Each row was made from one walk, in order. Every step used is in the known rows, and no mark comes twice. Write each row's walk.
Known rows:
L, T, Q, H: [ 20.4 -24.0  -6.3 -10.9  16.1  20.9   3.3 -15.1   4.7  -4.8 -35.9   9.0
  -1.5 -22.9 -10.2   9.3   4.6 -24.3 -13.6  -1.9  17.6 -33.2  34.7 -60.4]
K, G: [ 15.4  36.9  24.2  -3.6  11.1  20.4  13.1 -20.1  35.4   6.9 -14.2  50.3
  -8.0   5.4   1.8   2.7 -10.0  34.8  12.9  19.6 -29.6  -3.3  20.7 -15.6]
H, Q, L, C, S: [-15.6   1.1  43.5  -3.7  -2.6  -3.7 -14.7 -31.1  -0.1 -21.7   1.9 -11.4
  12.3 -21.4   0.1   3.3  11.5  17.0   4.5  36.0  -4.6 -24.4 -22.0 -17.1]
H, T, Q, L, C: [-21.8  -7.3  10.1   4.5 -13.2 -15.1  13.5 -23.7  -8.0 -23.6 -11.4 -18.8
   4.9 -10.4  -8.4   3.9 -10.5 -27.9   3.9  39.0  -3.6 -14.1  -6.2 -17.5]
T, L, Q: [ -3.4  -9.2  15.2   1.4   2.6   2.5  -8.3 -14.1  27.7  -0.6  -4.3  17.5
  28.2 -12.5   7.4  10.4 -12.4 -24.6   0.5 -10.7 -19.4  15.2  16.5 -15.2]
C, H, T: [ -2.3  -0.1  15.2   5.4  26.5   8.3  18.2 -18.9  -6.3  -6.5   7.3  10.3
 -18.1   4.9   1.2  12.0 -32.5 -14.6 -21.7  -9.1 -11.0  17.4  -8.0   3.4]
C, H, Q, T, A: [ 10.3   7.2  31.4  10.1  11.5   5.9  15.8 -23.4 -12.2   5.0 -18.9  12.5
 -14.0   0.0  -1.0   3.4  -8.4  -0.6 -36.2   3.6  18.4   2.3 -17.2   6.0]
H, T: [ -4.3 -16.4   8.7   8.0   5.2 -12.8  20.2 -16.2  10.6 -12.7   1.5  20.9
  -5.3  -5.1  19.6  -0.9 -19.8  -8.4   3.8  13.0 -16.2  19.0  -5.3   0.3]
A, T: [ -0.3   4.7  -6.9 -10.8  -7.0  -5.5 -19.8  17.3  -0.6  14.5  11.3  37.8
   4.4 -11.3  22.3   6.7 -14.9  -0.5   3.4 -20.6  -0.1 -12.4  22.0 -13.4]
A, T, L: [-14.5   5.6 -12.4  -1.8 -15.0 -11.1 -18.8  11.7  10.1  14.8   5.6  28.1
  27.6  -4.2  15.9  11.1 -26.3 -30.5  12.4 -24.6  -9.6  14.9  10.1   0.5]
L, T: [ 25.7 -18.5   0.2   0.3  10.7   2.8   5.4  -2.9  17.6  -4.2 -25.1  14.7
  -0.9 -26.9  18.3   8.2  -9.0  -7.5   1.6  -4.4   2.9  -7.4  29.9 -31.6]
L, T, Q: [ 16.5 -16.3  -5.5  -3.1   9.0   5.4  10.3 -14.9   2.2  -4.7 -29.6   7.6
  -5.1 -36.7   6.8   8.6  -2.5 -18.9  -4.8  12.1  19.3 -30.5  43.6 -41.1]
T, L: [-24.0  12.4   5.6   7.0  -0.4  -1.3  -3.5 -10.0  22.5   5.9 -12.2  24.8
  23.6   3.3  15.4  14.7 -32.3 -13.8  12.4   1.5 -33.7  16.9   3.9   4.3]
Q, L, C, S: [-31.0  17.7  31.1  -5.7  -1.2   1.4 -26.2  -3.5  11.5 -20.8  -3.5 -26.6
   5.8  -0.3   0.9   8.1 -17.2  20.3   3.6  19.3 -42.3 -33.0   0.2 -18.5]
H, C, L, T: [-11.8 -18.2  19.3 -42.0   6.4   5.1   1.5  -6.8  -2.1   8.0  17.9   1.2
  24.2  -9.4   4.9   9.3 -26.8  34.0  20.6  15.3  -8.8 -29.9  -2.3   6.2]
C, H, S: [-25.0  11.2  18.4  -8.2  26.0  38.2   1.9 -13.7  -9.7  -0.3  -4.8  19.8
 -20.6   9.2 -16.3  28.3 -37.3  35.1 -26.9 -26.4 -26.1  -6.5  -0.4  -8.2]
A, T, Q, L: [-16.7  14.6  -9.4 -13.8 -28.0  -8.6 -19.9  11.5  -9.6   4.6   5.9  19.1
  18.1 -15.4  -1.1  19.9  -0.2 -26.0   5.3  -6.8  18.1 -34.1  23.8 -33.7]
C, S: [-23.4   1.1  23.1  -4.4  31.2  14.6  -9.8 -11.3  20.6 -12.1  15.3  16.4
 -23.8  -9.0  27.0  -0.7 -23.4  36.7  -5.9  -0.5 -43.2 -21.7  20.4  -4.3]
C, L, G: [-14.6  12.9  17.6 -16.4  11.4  29.8   0.4  14.8  14.8  25.6  45.5  32.9
  22.7  13.0   7.6 -16.4 -30.4  16.8  35.3  -1.6 -13.1 -24.9  30.5 -10.9]
C, L, T, Q: [  3.8  -8.6   8.5 -24.0   9.3  18.5   7.0  10.2   5.1   8.4  16.6   1.3
  10.0 -19.4   1.5  -0.7 -21.6  -8.1   9.8  15.5   5.1 -38.4  26.2 -19.6]
A, T, L, G: [-13.8   7.4 -16.9   6.3 -13.8  -1.7 -15.6   7.6  15.0  21.1  14.9  33.7
  38.0   1.7  10.4  -2.5 -23.0 -38.3  29.6 -34.1   0.3  18.2  29.4  -9.1]
T, A: [-12.0   9.8  20.0  17.7  10.7   0.4   2.4  -5.7  25.1  25.3 -50.7  31.9
 -24.6   1.9  45.7  -7.3 -38.5   9.1  -6.3  19.1 -26.8  -9.8  23.7  13.5]
H, T, A: [ -8.8 -17.4  14.3  25.6   5.5 -17.3  24.8 -17.0  23.3   3.0 -35.2  16.5
 -20.9  -0.1  37.5 -14.5 -32.8 -20.0  -0.2  24.3 -19.9  23.8  -0.3  22.2]

Write each row's walk:
[-19.9   8.7   8.5   3.2 -10.5   5.1   5.7  -4.8  -6.3 -14.8 -27.0 -23.8
  15.9  20.8 -30.2   7.1 -30.1   8.9 -23.5 -10.0 -25.0  14.2 -20.9   4.5]	Q, T, L, C, H, S
[  4.4  -7.6  19.0   7.6 -20.9 -18.0  12.9 -24.2   2.8 -12.1  -9.4  18.5
  28.9 -10.7  -1.3   3.9  14.4  -5.5  -3.3  17.4  19.9  18.9 -28.1  -1.8]	H, Q, T, L
[  4.3  10.1  31.4  -3.3  27.8  17.4   4.3 -30.7 -15.8   4.1   7.1  25.3
 -11.0 -10.6  -0.7  15.2  -8.7   8.5 -23.0   0.9   9.7  -7.0  -9.8  -8.1]	C, H, Q
[-19.0  -8.7 -12.1 -23.0  -4.2  23.4 -20.5   1.6 -12.7   7.9  -5.7  29.8
   1.1  -3.4 -19.5  13.5  -4.1   0.0 -12.5 -26.8   8.8 -34.8  19.8 -42.4]	A, T, Q, H, S
[ -1.5 -24.7  13.2   8.5  17.7  10.3   7.4 -15.6  24.8   2.4 -36.8  21.1
 -12.5  21.2   8.5  -8.3 -20.9 -17.6 -13.9  -0.9 -20.3  12.2  -9.6 -13.9]	Q, H, T, A
[  1.2 -24.0   8.9  -7.2  17.9  14.5   3.3 -14.1  14.3  -9.6  -9.5  25.7
  -0.3  16.1  -6.0   2.4  -8.3  -8.0 -10.5  -9.2 -16.3   6.5 -14.0 -31.2]	Q, H, T
[ 12.0 -10.0  13.0 -21.7  10.9  14.6   4.3  19.8  16.4   8.3  19.1   6.4
  13.0 -11.7  11.2  -0.9 -27.7   1.7  14.7   2.4  -8.1 -20.3  16.9 -11.6]	C, L, T
[ 27.7 -19.9  25.5   4.5  -6.6  -4.2   4.8   0.5  22.4  -2.5 -29.7  13.5
  -5.3 -11.4  13.3 -11.2   6.6  -3.7 -31.4  -4.7   8.0  -7.0  26.0 -21.8]	L, Q, T, A
[ 11.9  -7.7  28.9  13.5 -13.8 -16.7  16.1 -21.7   5.0   0.7 -33.6  22.7
  -2.5 -11.9  17.7 -11.9  10.6   8.8 -14.6  28.7  23.8   1.3 -15.2   4.7]	H, Q, T, A
[ 15.3 -11.5  29.5 -27.2  -3.5  12.3  -0.3  24.8  12.4   0.5  38.6   8.3
  20.0  -3.0  -5.0  -7.9  -4.7  14.3  -8.7  -4.8   0.0 -23.6  10.3 -18.1]	C, L, Q, T
[ -5.9   9.0  -3.4  14.1 -22.6  -5.6  12.0   0.8  18.3  -1.9  -7.3  17.2
  38.2  18.2  -6.2  -4.9 -11.6 -16.4  10.2 -15.6  -2.6  23.5  12.1  -9.8]	Q, T, L, G
[ -5.5   4.7  22.7   0.2  31.6  11.8   3.3 -21.2 -21.4  -5.0  -8.1 -23.4
 -20.9   3.1  -5.1  -6.7 -40.7   4.9 -23.2  16.3 -27.1  -7.7  -7.4   4.1]	L, C, H, T
[ -8.8 -19.9  31.3 -48.1  -4.3   3.5  -1.6  -2.8  -5.9   0.8  33.1   2.5
  29.6  -1.7  -9.0   4.1  -9.1  43.7   1.5   8.6  -3.7 -31.5  -7.2   2.3]	H, C, L, Q, T
[-14.1  14.8  -4.3  -3.4   0.8  -0.2 -24.8   5.7  -9.5  14.5   0.2  -4.5
  18.0   0.3  -0.8   4.5 -38.4 -29.3  -3.7 -20.1 -16.9   5.7   3.2   5.1]	A, T, L, C, H
[  3.4   5.6  12.7  15.6 -15.1 -12.7  14.1   8.7  16.2   6.2 -46.9  16.8
 -11.6  11.9  23.3 -10.3 -19.6   9.2 -21.0  10.3  -7.2  -2.6   8.1   7.9]	Q, T, A
[ -6.2   4.4  33.4  -1.7 -17.4 -10.8  -5.2 -24.9   5.6 -11.4  -1.2  23.9
  25.7 -19.6   5.2  19.7  20.5   3.6  12.1  23.0  16.8 -11.0 -20.9 -23.8]	H, Q, L
[-21.2  -6.6  -4.5 -44.6  -3.2  15.7 -21.3   5.6 -20.7  19.1  22.9  19.8
  18.5  -1.0 -15.9   7.3 -10.4  -1.4  -0.7 -11.1  13.0 -48.5  11.3 -25.0]	A, T, Q, H, C, L
[-23.5   3.8  -1.8  -3.1   0.8  -5.4 -30.0   4.0   4.7   4.5   8.3  -9.2
  15.2  -6.5  10.0  -5.1 -34.9 -15.3   4.4 -13.0 -30.5   1.3   9.0   8.3]	A, T, L, C, S
[ 23.8 -27.5  24.8 -20.7  22.9  29.5 -18.7  -8.8  19.3  -2.9  -5.1  30.3
   4.4  -6.7  -8.5   5.1  15.4   3.9 -25.9 -26.0  -4.1 -22.2  25.7 -60.6]	L, Q, H
[  3.0 -11.6  -5.4  -6.1 -12.7  -8.3 -23.7   8.9  14.1   8.2  11.9  21.6
  30.4 -17.3   8.9   7.3  -8.8 -38.9   3.8 -34.1   0.2  14.4  21.9 -14.0]	A, T, L, Q
[-16.3   7.8  -7.2  -3.5  -9.9  -8.3 -26.0   8.0  -0.9  13.1  -4.0   1.9
  24.7  -4.5   8.1   0.2 -32.8 -21.8   8.7 -10.5 -18.6   4.1   7.9   3.5]	A, T, L, C
[ -7.5  22.7  26.2  -8.0  34.2  23.5 -11.3 -13.7 -21.9   6.7 -14.8 -12.9
 -20.5   3.7  -3.1  -0.5 -41.6  25.3 -25.6  10.7 -32.4 -30.7   8.4  -5.8]	L, C, H
[-28.9  29.8  18.0  -9.0  -1.8  12.5 -10.2 -16.4 -22.9  -5.4 -17.1 -19.3
   2.3  -6.6 -21.4  19.5 -16.0  -7.4 -12.5  26.7  -4.5 -55.0  14.4 -32.9]	T, Q, L, C, H
